Each row was made from one path, in order. Every step used is in the known rows, and no mark comes twice. Write each row's path.
In the rows, zero is written as 128.
Known rows
kikiz > sibe > muge > febal: [129  90  99 162 132 141 110 135 129 139 150  57 108 122  98  91 154 132
 140 128 141 134 118 113 154 182 125 165 139 147 143 134 144 163 115 138
 123  95 128 139 143 110  76 148 106  80  88 129  75 149 175  89 139 158
 134 137 147 119  63 112 141 122 112  98  95  73 170 146 113 123 128 154
 165]
kikiz > febal > bamav > remanak > muge > sibe: [109 162  93 133 138 177 114 145 143 157 150  31  89 109 101  83 205 146
 128 114 151 126 121 105 132 132 122 150 129 125 145 122 121 158  76 168
 101  78 111 138 145 130 107 118 143  86  87 109  52 156 117  90 132 109
 101 134 162 135 116 118 141 126  73 120 114  70 179 149  99 168 148 159
 140]
sibe > temasav > febal > bamav: [134 122  89 149 128 122 131 130 118 103 148  65  87 130 133  77 200 141
 135 107 156 129 136 114  85 167 149 131 126  77 125 172 127 181 152 168
 135 104 106 148 131  81  57 122 103  90 115 103 112 137 156 121 191 144
 102 172 147 160 101 120 117 108  94 137 108  64 109 132 124 121  75 141
 125]
temasav > febal: [117  97 100 184 144 125 118 165 113  66 132  63 119 119  90  85 208 125
 105 118 162 140 164 137 118 194 142 126 115 105 145 155 124 174 103 163
 133 100  97 140 124 105  80 136 102  82 108 142 103 155 184 120 193 153
 125 153 153 134  75  96 127 150  80 104 125  78 110 135 133 135  82 158
 156]
bamav > sibe > muge > febal: [124  82 110 169 137 152 113 142 123 132 144  58 107 136 100  90 172 136
 116 118 128 135 121 112 150 181 133 154 127 153 151 134 138 165 111 135
 122 100 129 151 135 120  78 149 111  76  92 118  74 151 179  90 140 159
 140 126 137 132  69 116 153 117  98  98  80  65 164 152 125 121 127 148
 166]
muge > sibe > pofe: [125 155 168 152 124  93 111 182 104 132 123  45  84 119 112  90 127 152
 108 137 121 153 144  93 139 129 144 153 119 130 141 130 156 175 155 146
  86 107 107 140 129 140  92 141 121  86  97 108  62 117 116 112 130 137
 121 107 134 118 131 134 109 136 105 116  70  50 147 117 119 128  90 135
 145]
febal > bamav: [113 142 101 150 127 120 143 127  93 106 151  60  68 108 145  83 179 142
 144 101 162 123 143  88  87 151 144 158 118  89 120 158 100 162 128 152
 132 103 103 157 128  75  67 124 111  94 132  98 119 147 143 109 164 134
  74 167 132 170 128 112 103 100 106 133 108  79 132 156 114 144  72 142
 144]
remanak > muge > febal: [127 105 110 165 114 162 122 145 105 139 154  42  95 132 107 103 200 115
 125 134 145 125 141 128 162 181 139 158 112 158 159 144 119 160  91 167
 153  94 120 157 146 112  67 150 105  71  97 127 105 168 162  92 157 143
 138 131 146 114  54 110 148 117  95 125 101  70 144 161 119 125 111 159
 174]
remanak > muge > sibe > temasav > febal > kikiz: [150 126  97 162 112 135  72 108 129  82 125  61  98 100 111  85 128 126
 143 154 149 120 197 124 110 181 111 116 147  96 107 153 155 181 140 159
 136 110 135 133 167  72  85 142 111  85 103 123  62 139 165 113 181 152
 102 142 157 126  84 110 134 110 131 122 107  46 113 100 137 127  92 165
 125]
kikiz > febal > bamav: [114 121  78 153 131 126 137 121 115 120 163  72  82  98 138  83 212 136
 129 102 144 119 128 106 102 167 138 147 119  95 137 158  84 170 140 149
 132 112 132 154 128  89  67 133 105  85 125 112 103 155 137 124 164 133
 100 183 146 170 100 108 112  92  97 123 113  71 130 156 126 127  87 137
 159]
bamav > remanak > muge > sibe > temasav > febal > kikiz: [151 130  96 160 119 139  80 115 144  92 134  57  95 101 104  75 149 124
 129 144 152 116 200 130 107 177 109 122 144 103 114 147 161 169 135 157
 126 114 133 133 161  84  97 135 118  89 101 136  54 142 160 104 172 147
  99 147 161 127  86 101 145 125 126 132 100  43 122 105 132 125  96 160
 126]
bamav > sibe: [ 81 137 149 157 145 141 123 148 123  80 144  40 103  94 103  98 180 158
  87  91 144 140 137  89 108 175 117 138 106 109 115 119 128 142  87 123
 130  92  95 175 121 128 112 137 124  76 108 121  63 135 159 108 142 118
 101 105 127 145 110 136 130 133  86  94 111  67 153 156 127 173 127 140
 139]
bamav > remanak > muge > sibe > pofe > febal > kikiz: [128 127 105 160 130 132  91 130 123 120 115  83  79 122 130  79 142 119
 157 169 142 111 187 126 120 152 125 149 143 134 119 134 133 158 130 138
  93 124 143 123 131  74  99 152 109  89 121 100  70 157 147 119 172 136
 111 142 162 111  82  81 138 109 138 121  84  54 135 115 138 122  94 124
 155]
kikiz > sibe: [ 89 145 129 142 137 117 107 155 134  96 159  47 103  71  99 100 153 155
 137 115 168 135 141  89 113 168  95 153 121  92  89 118 144 142  93 130
 123  69 105 150 137 100 111 135 113  85 106 139  66 142 161 110 141 137
  81 134 148 122 105 126 109 135 106  96 148  84 171 146 100 180 123 151
 138]
remanak > muge: [ 93 136 125 159 111 166 117 144 111 114 137  32  93 107 106  94 143 128
 126 113 137 123 151 111 154 182 114 144 122 131 145 125 129 173  70 199
 169  73 120 157 167  95  84 140 103  78 110 135 102 169 137 104 152 100
 104 129 137 110  80  94 116 104  91 112 122  76 152 157 139 154 104 176
 162]
sibe > muge: [ 96 106 130 171 128 133 109 135 132 111 122  65 100 108  98  80  91 140
 131  99 122 128 141  93 146 184 120 149 149 121 146 123 154 194 121 174
 143  94 132 137 158  87  78 135 101  77 120 143  73 149 150  98 141 126
 104 142 123 130  94  86 110 103 105  81  99  73 171 140 145 134 102 172
 151]
sukel > pofe > febal > kikiz: [111 108 109 176 130 117 100 109 111  80 106  97  97 102 141  89 110 108
 162 163 163 115 193 116 114 179 132 140 137 114 100 142 119 159 131 120
 106 130 148 132 108  48  99 154 103  83 142  85  94 141 172 129 207 143
  94 145 150 129  75  99 127  95 143 105  92  62 112 135 134 136  65 103
 171]
febal > kikiz > sibe: [108 148 111 146 123 114  91 119 125  85 157  54  97  62 111  94 116 145
 160 125 170 124 178  88 105 172  83 147 131  86  70 123 141 138 108 117
 123  84 122 148 148  81 113 146 116  95 116 135  54 141 166 109 142 150
  69 138 157 126 107 120 110 120 141 106 135  77 159 133 114 172 117 151
 135]
kikiz > febal > tenit: [ 92 108 121 147 130 140 126 142  97 109 131  85  91  65 104 106 215 127
  91  93 150 132 166  67 141 190 103 157 102 109 125 133 100 182 115 140
 151 118 115 158 100  75  83 157 128  60  91 132  94 145 139 117 186 100
  78 168 143 125  88 102 133 132 107 111 125  54 177 163 109 119  97 179
 124]
sukel > pofe: [ 84 116 167 175 115 107 152 156 114  88 122  60 121  95 126 103  92 117
 107 117 149 151 144  85 133 170 146 153 106 118 127 120 131 160 122 138
 101 101 120 161 102 104  97 133 127  83 134  95 115 125 148 122 171 128
  94 131 123 146 103 125 111 103 114  99  72  63 136 166 128 152  59 109
 180]
kikiz > febal > pofe: [119  56 107 170 127 107 142 146  93 110 159  62  76  96 133 100 176 124
 143 126 138 124 157 114 176 166 124 153 124 116 155 157  97 189 133 139
 120  87 145 150 121 123  77 143 106  77 143 126 101 154 128 118 173 116
 123 154 155 154  93 106 114 109  93 122  84  28 134 171 174 129  88 180
 182]
pofe > febal: [ 79 106 118 166 160 135 114 150 123  96 107  88  89 122 116  94 204 127
 143 146 165 123 151 131 130 179 152 145 127 113 129 147 122 168  97 147
 127 103 104 131 103  78  84 143  87  59 128 105  94 161 175 134 223 131
 121 133 142 100  57  94 124 123  95 100 131  72 130 144 115 143  82 120
 163]
muge > febal > kikiz > sibe > pofe > sukel: [126 157 123 133 142  88 113 153  97 139 115 108 105  72 117  78 165 103
 147 138 137 127 179 150 160 137 148 133 164 129  87  96 131 146 165 114
 109  95 116 170 135 107  86 137  89  75 109  93  77 123 145 128 143 145
 129 129 108 136  84 124 152 112 128 112  80  57 112 103 120 124  93  93
 159]
bamav > remanak > muge: [ 98 137 133 154 122 177 135 160 135 129 151  32  94 109 101  81 185 123
 105 106 139 114 159 112 142 157 113 161 125 141 155 109 140 154  64 195
 147  77 121 156 159 115 105 123 121  84 112 147  93 180 137  88 124  92
 101 157 146 123  88  70 137 119  77 125 108  65 171 166 136 152 118 171
 156]
remanak > muge > sibe > pofe > febal: [ 95 115 117 155 152 134 108 172 121 141 105  76  90 148 119  95 185 132
 150 162 130 139 132 136 147 149 153 146 132 142 147 132 141 176 115 159
  93  97 116 122 106 108  89 149  94  72 100  75  84 146 142 135 200 124
 150 107 150  83  70 106 131 117  91 101  99  61 130 121 127 133 105 103
 158]

Which path is each row?
[127 124 104 163 127 114  86 122 111  99 111  86  80 113 134  87 129 120
 164 170 144 116 193 120 115 160 134 144 141 120 112 144 133 164 146 124
  97 126 140 127 120  66  98 156 101  88 123  92  70 139 157 123 185 149
 107 133 154 112  90  97 125 108 146 115  91  55 122 107 133 123  81 119
 156]	muge > sibe > pofe > febal > kikiz
[114 134 105 137 122 173 133 155 152 136 164  36  96 119 109  76 199 137
 124 100 137 122 132 122 123 158 113 148 134 123 138 115 154 154  83 196
 138  72 124 149 159 107  97 116 120  93  99 131  88 170 134  97 149 101
 108 170 164 132  87  85 148 106  80 131 108  63 169 153 132 148 126 155
 129]	kikiz > sibe > temasav > febal > bamav > remanak > muge
[ 94 116 116 156 136 135  99 137 151 122 133  60 111  95  91  80  86 154
 146 100 129 136 128  91 143 183  92 145 160 110 123 105 163 176 108 160
 127  75 136 133 159  96  98 134 106  82 107 138  57 143 154  99 132 128
 104 137 143 123  96  97 113 111 113  76 112  82 187 138 133 155 134 164
 137]	kikiz > sibe > muge
[141 104  70 156 125 135 137 119  99 149 153  65  71 141 139  79 179 136
 155 108 149 123 118 100 114 158 151 167 126 122 144 160 107 165 135 148
 126 112 125 144 127  79  55 133 106  92 110  87 119 152 158  98 154 152
 108 172 140 164 100 110 126  90 107 125  82  78 144 155 114 111  93 139
 163]	sibe > muge > febal > bamav
[105 129  92 150 124 179 141 146 135 150 163  40  91 116 114  76 205 126
 110  95 132 113 135 119 133 160 117 162 124 133 160 116 116 152  80 193
 142  86 131 155 155 106  90 120 121  90 108 132  97 185 124  94 134  91
 109 176 159 144  83  70 145  94  82 131  99  66 170 169 140 137 119 162
 158]	kikiz > febal > bamav > remanak > muge
[108 126 122 141 152  97 145 145  77 118 111  98  86  61 127  81 180  96
 159 111 169 108 181 138 178 136 154 140 162 108  97 122 101 177 131 132
 128  71 104 176 125 101  79 120  92  64 148 103 114 132 142 121 167 114
 104 131 101 155 104 124 133 109 103 111  89  46 111 144 139 148  74 141
 169]	febal > pofe > sukel
[ 99 100 100 162 133 136  95 118 149 115 120  80 119 101 109  81  58 139
 175 129 135 135 133  95 132 186  97 143 167 114 108 105 160 171 115 142
 100  84 156 127 142  73 104 145 105  88 118 103  54 139 164 111 155 130
 106 141 154 124  85  89 119  86 144  68  88  82 172 132 145 141 126 131
 149]	sukel > pofe > febal > kikiz > sibe > muge
[114 159 153 138 142  85 125 162  93 130 102 104 100  80 113  76 165 102
 120 116 128 122 179 141 167 133 162 132 159 124 103  99 127 166 163 140
 130  96 103 175 135 113  79 130  85  63 125 103  98 121 134 131 151 126
 124 128  94 137  92 119 139 115 104 109  81  57 110 111 124 128  75 108
 161]	sibe > pofe > sukel
[116 166 135 131 142  82 112 149 100 129 108 101 104  61 114  78 152 103
 143 131 139 122 180 139 155 136 143 131 167 116  76  90 128 151 161 117
 116  90 110 175 141 104  92 133  89  76 122  96  77 120 139 130 148 134
 116 130 103 135  95 123 138 112 125 107  87  57 114 105 126 135  92  99
 151]	febal > kikiz > sibe > pofe > sukel
[113 172 179 124 116 145  96 142 168 137 131  32  79  96  95  94 149 153
 112 127 132 129 138  94 139 139 107 140 143  96 121 129 203 190 139 184
 138  79 114 151 177 123  89 116 128  54  81 136  30 120 115  93 151 113
 101 111 126 102  99 153 132 136  88 134 115  24 172 120  99 149 121 170
  92]	bamav > remanak > muge > sibe > temasav
[118 158 164 131 106 108  79 112 162  92 142  51  85  58 110 100 103 153
 136 137 142 122 169  84 113 172  82 131 151  70  63 131 199 176 179 143
 152  84 130 155 174  87  91 141 106  64 106 145  34 108 142 108 157 136
  83 133 126 113  88 147 116 119 135 127 127  33 155 110 111 144 102 155
  91]	febal > kikiz > sibe > temasav
[ 94 121 102 147 129 180 151 152 134 145 147  50  94 130 127  80 189 118
 127 107 141 122 128 118 132 155 132 165 124 144 152 110 119 149  67 190
 122  84 125 151 130  96  98 119 119  90 117  96 111 175 132 102 156  89
 106 166 158 136  87  76 146  92  82 125  84  69 163 172 136 148 108 127
 164]	sukel > pofe > febal > bamav > remanak > muge
[148 113 110 170 114 115  81 109 124  65 129  77  99  94 115  83 129 120
 131 148 151 116 211 127 102 190 115 118 144  86 102 157 156 178 159 149
 139 121 133 135 156  65  79 144 106  80 120 140  69 132 176 114 187 157
 100 152 151 134  83 104 130 120 137 122 104  46 103 105 139 116  70 159
 131]	sibe > temasav > febal > kikiz
[104 140 112 144 122 177 145 151 126 138 159  34  78 119 113  78 193 130
 121  97 141 113 142 112 130 153 121 166 121 137 154 118 126 151  71 197
 140  81 116 157 150 100  93 119 123  94 116 132 105 180 125  88 136  95
  97 168 151 138  99  74 136 104  83 135  99  71 171 168 133 145 114 160
 155]	febal > bamav > remanak > muge
[134 145 128 140 125 127 119 176 122 171 147  44  86 128 118  82 161 144
 114 134  98 146 126 107 143 123 140 156 126 147 160 119 135 170 143 165
  81 104 129 145 136 146  94 134 125  97  89  97  69 137 101 109 118 117
 136 133 153 129 119 113 132 119  95 130  61  50 158 126 136 120 115 138
 150]	kikiz > febal > bamav > remanak > muge > sibe > pofe
[ 91 105 128 152 152 110 112 173 127 116 114  82  98 136 121  96 181 134
 145 156 134 144 138 129 138 165 144 147 130 128 123 128 147 162 130 135
  96 102 122 130 101 103  94 150  86  75 113  90  82 145 153 142 202 136
 142 123 152  91  62  99 127 121 105 101 108  64 139 125 134 135  94  97
 156]	kikiz > sibe > pofe > febal
[129 120 121 158 136 124  95 156 149  88 123  50 113 114  85  89 191 143
 107 133 152 141 152 132 119 174 136 111 133  87 127 158 173 197 141 167
 130  93 100 131 146 116  80 128 111  66  78 133  61 128 165 117 200 153
 127 122 150 118  79 137 136 154  83 113 123  43 118 104 112 134  95 160
 111]	muge > sibe > temasav > febal
[130 133 118 138 150 131 141 162 159 122 172  54  87 115 115  62 237 138
 104  96 158 121 147 115  83 144 126 165 125  98 127 132 151 138 124 147
 101 103 104 140 126 107 101 100 133  99 114 133  78 154 151  95 149 133
  92 203 154 168 104  91 150 140  84 142  96  59 161 150 107 134  99 137
 130]	kikiz > sibe > temasav > febal > bamav > remanak
[100 116 130 157 156 114 110 174 119 127 100  83  92 144 123  93 186 136
 144 164 138 139 133 128 141 147 159 148 126 133 142 137 137 174 133 144
  90 110 110 123  99 106  91 149  97  73 106  79  76 139 146 138 198 134
 143 108 147  91  77 114 128 127 100 102 101  61 131 122 127 130  89 100
 155]	muge > sibe > pofe > febal
[133 143 117 142 149 135 141 158 156 124 160  52  82 119 113  64 241 141
  99 100 160 122 142 111  80 132 142 162 126  98 136 140 146 147 128 152
  93 110 104 138 124 117  97  98 141  94 105 127  71 150 144  92 149 136
  94 187 154 165 116 100 151 140  79 145  94  57 158 147  96 130 101 141
 129]	muge > sibe > temasav > febal > bamav > remanak
[146 132 106 164 116 117  73 110 127  73 126  71  96  92 112  83 134 125
 138 151 152 120 204 121 102 179 110 119 146  84  97 157 155 176 153 143
 127 118 129 131 157  76  88 143 115  83 108 132  56 131 168 111 188 162
  98 142 157 127  93 118 129 125 134 123 111  44 110 102 125 124  81 157
 126]	muge > sibe > temasav > febal > kikiz
[139  55 120 163 133 106 135 160 111  83 142  52  85 119 122  96 181 135
 137 124 145 137 154 128 148 174 131 131 131 101 137 165 144 196 137 149
 118  78 121 147 118 123  75 130 109  84 126 117 102 127 153 112 194 125
 133 127 150 146 100 128 126 124  91 125  74  15 119 145 170 135  90 176
 137]	bamav > sibe > temasav > febal > pofe
[111 162 137 131 153  96 133 156  91 137 108 100  96  83 124  75 186 114
 120 103 127 130 155 135 145 130 163 130 149 124  94  95 115 155 160 126
 115  95 104 189 121 119  86 126  95  70 120  77  89 119 134 130 142 121
 128 122  94 155 108 136 147 105 101 109  69  54 112 116 132 138  90  90
 151]	febal > bamav > sibe > pofe > sukel
[ 82 110 130 142 147 142 129 152  91 101 101 103  81  94 115 107 218 129
 126 118 177 127 164  77 131 180 129 163 113 106 110 140 111 179  96 134
 133 115  95 140  75  42  87 153 114  58  96  95 118 146 158 120 229 101
  77 150 144 103  87 100 140 135 109 112 127  63 169 158  97 136  91 161
 115]	pofe > febal > tenit
[132  56  98 175 134 103 147 169  87  81 145  57  87 122 126  94 186 121
 148 130 164 131 169 130 153 171 142 146 123 112 153 165 111 186 114 150
 107  83 115 140 105 111  74 130 106  93 134 122 129 148 160 113 195 129
 120 146 160 156 108 104 121 125  93 123  80  41 115 161 176 133  77 175
 171]	temasav > febal > pofe
[125 118 103 142 141 139 150 154 146 153 175  51  78 122 119  66 224 135
 114  99 157 116 130 100  97 140 132 192 127 126 141 127 136 132 112 136
  93 109 115 140 121 112  92 108 132 100 116 125  83 161 151  79 124 141
  98 199 158 168 106  81 156 128  97 138  80  71 187 168  98 129 120 138
 155]	kikiz > sibe > muge > febal > bamav > remanak
[128 151 119 129 141 107 122 158 110 162 124 102 104  80 113  71 177  97
 139 134 132 119 176 148 166 136 142 142 165 146  93  85 133 140 147 125
 112  92 120 170 142 116  99 131  95  80 107  99  80 137 140 114 133 134
 137 140 115 133  79 110 164 112 119 123  69  54 127 114 123 126 106  97
 161]	bamav > remanak > muge > febal > kikiz > sibe > pofe > sukel
[107 122  97 153 154 144 134 145 114  90 155  47 105 119 117  84 221 156
 109  79 150 143 117 108  75 171 136 129 103 100 121 137 104 142  96 130
 119  97  95 169 102 115  96 129 120  94 106  91  91 144 168 115 164 129
 104 129 147 172 120 132 139 116  80  99  99  75 133 154 134 160 129 126
 137]	temasav > febal > bamav > sibe
[ 66  89 123 174 150 127 137 156 126  90 100  96 120 125 129 101 160 113
 139 150 158 139 134 123 136 176 157 150 118 122 125 128 123 161 105 135
 102 107 120 137  79  78  92 139 102  64 130  74 116 144 171 142 231 126
 123 129 139 110  62 108 127 107  99  87  95  65 126 153 125 148  75  82
 181]	sukel > pofe > febal
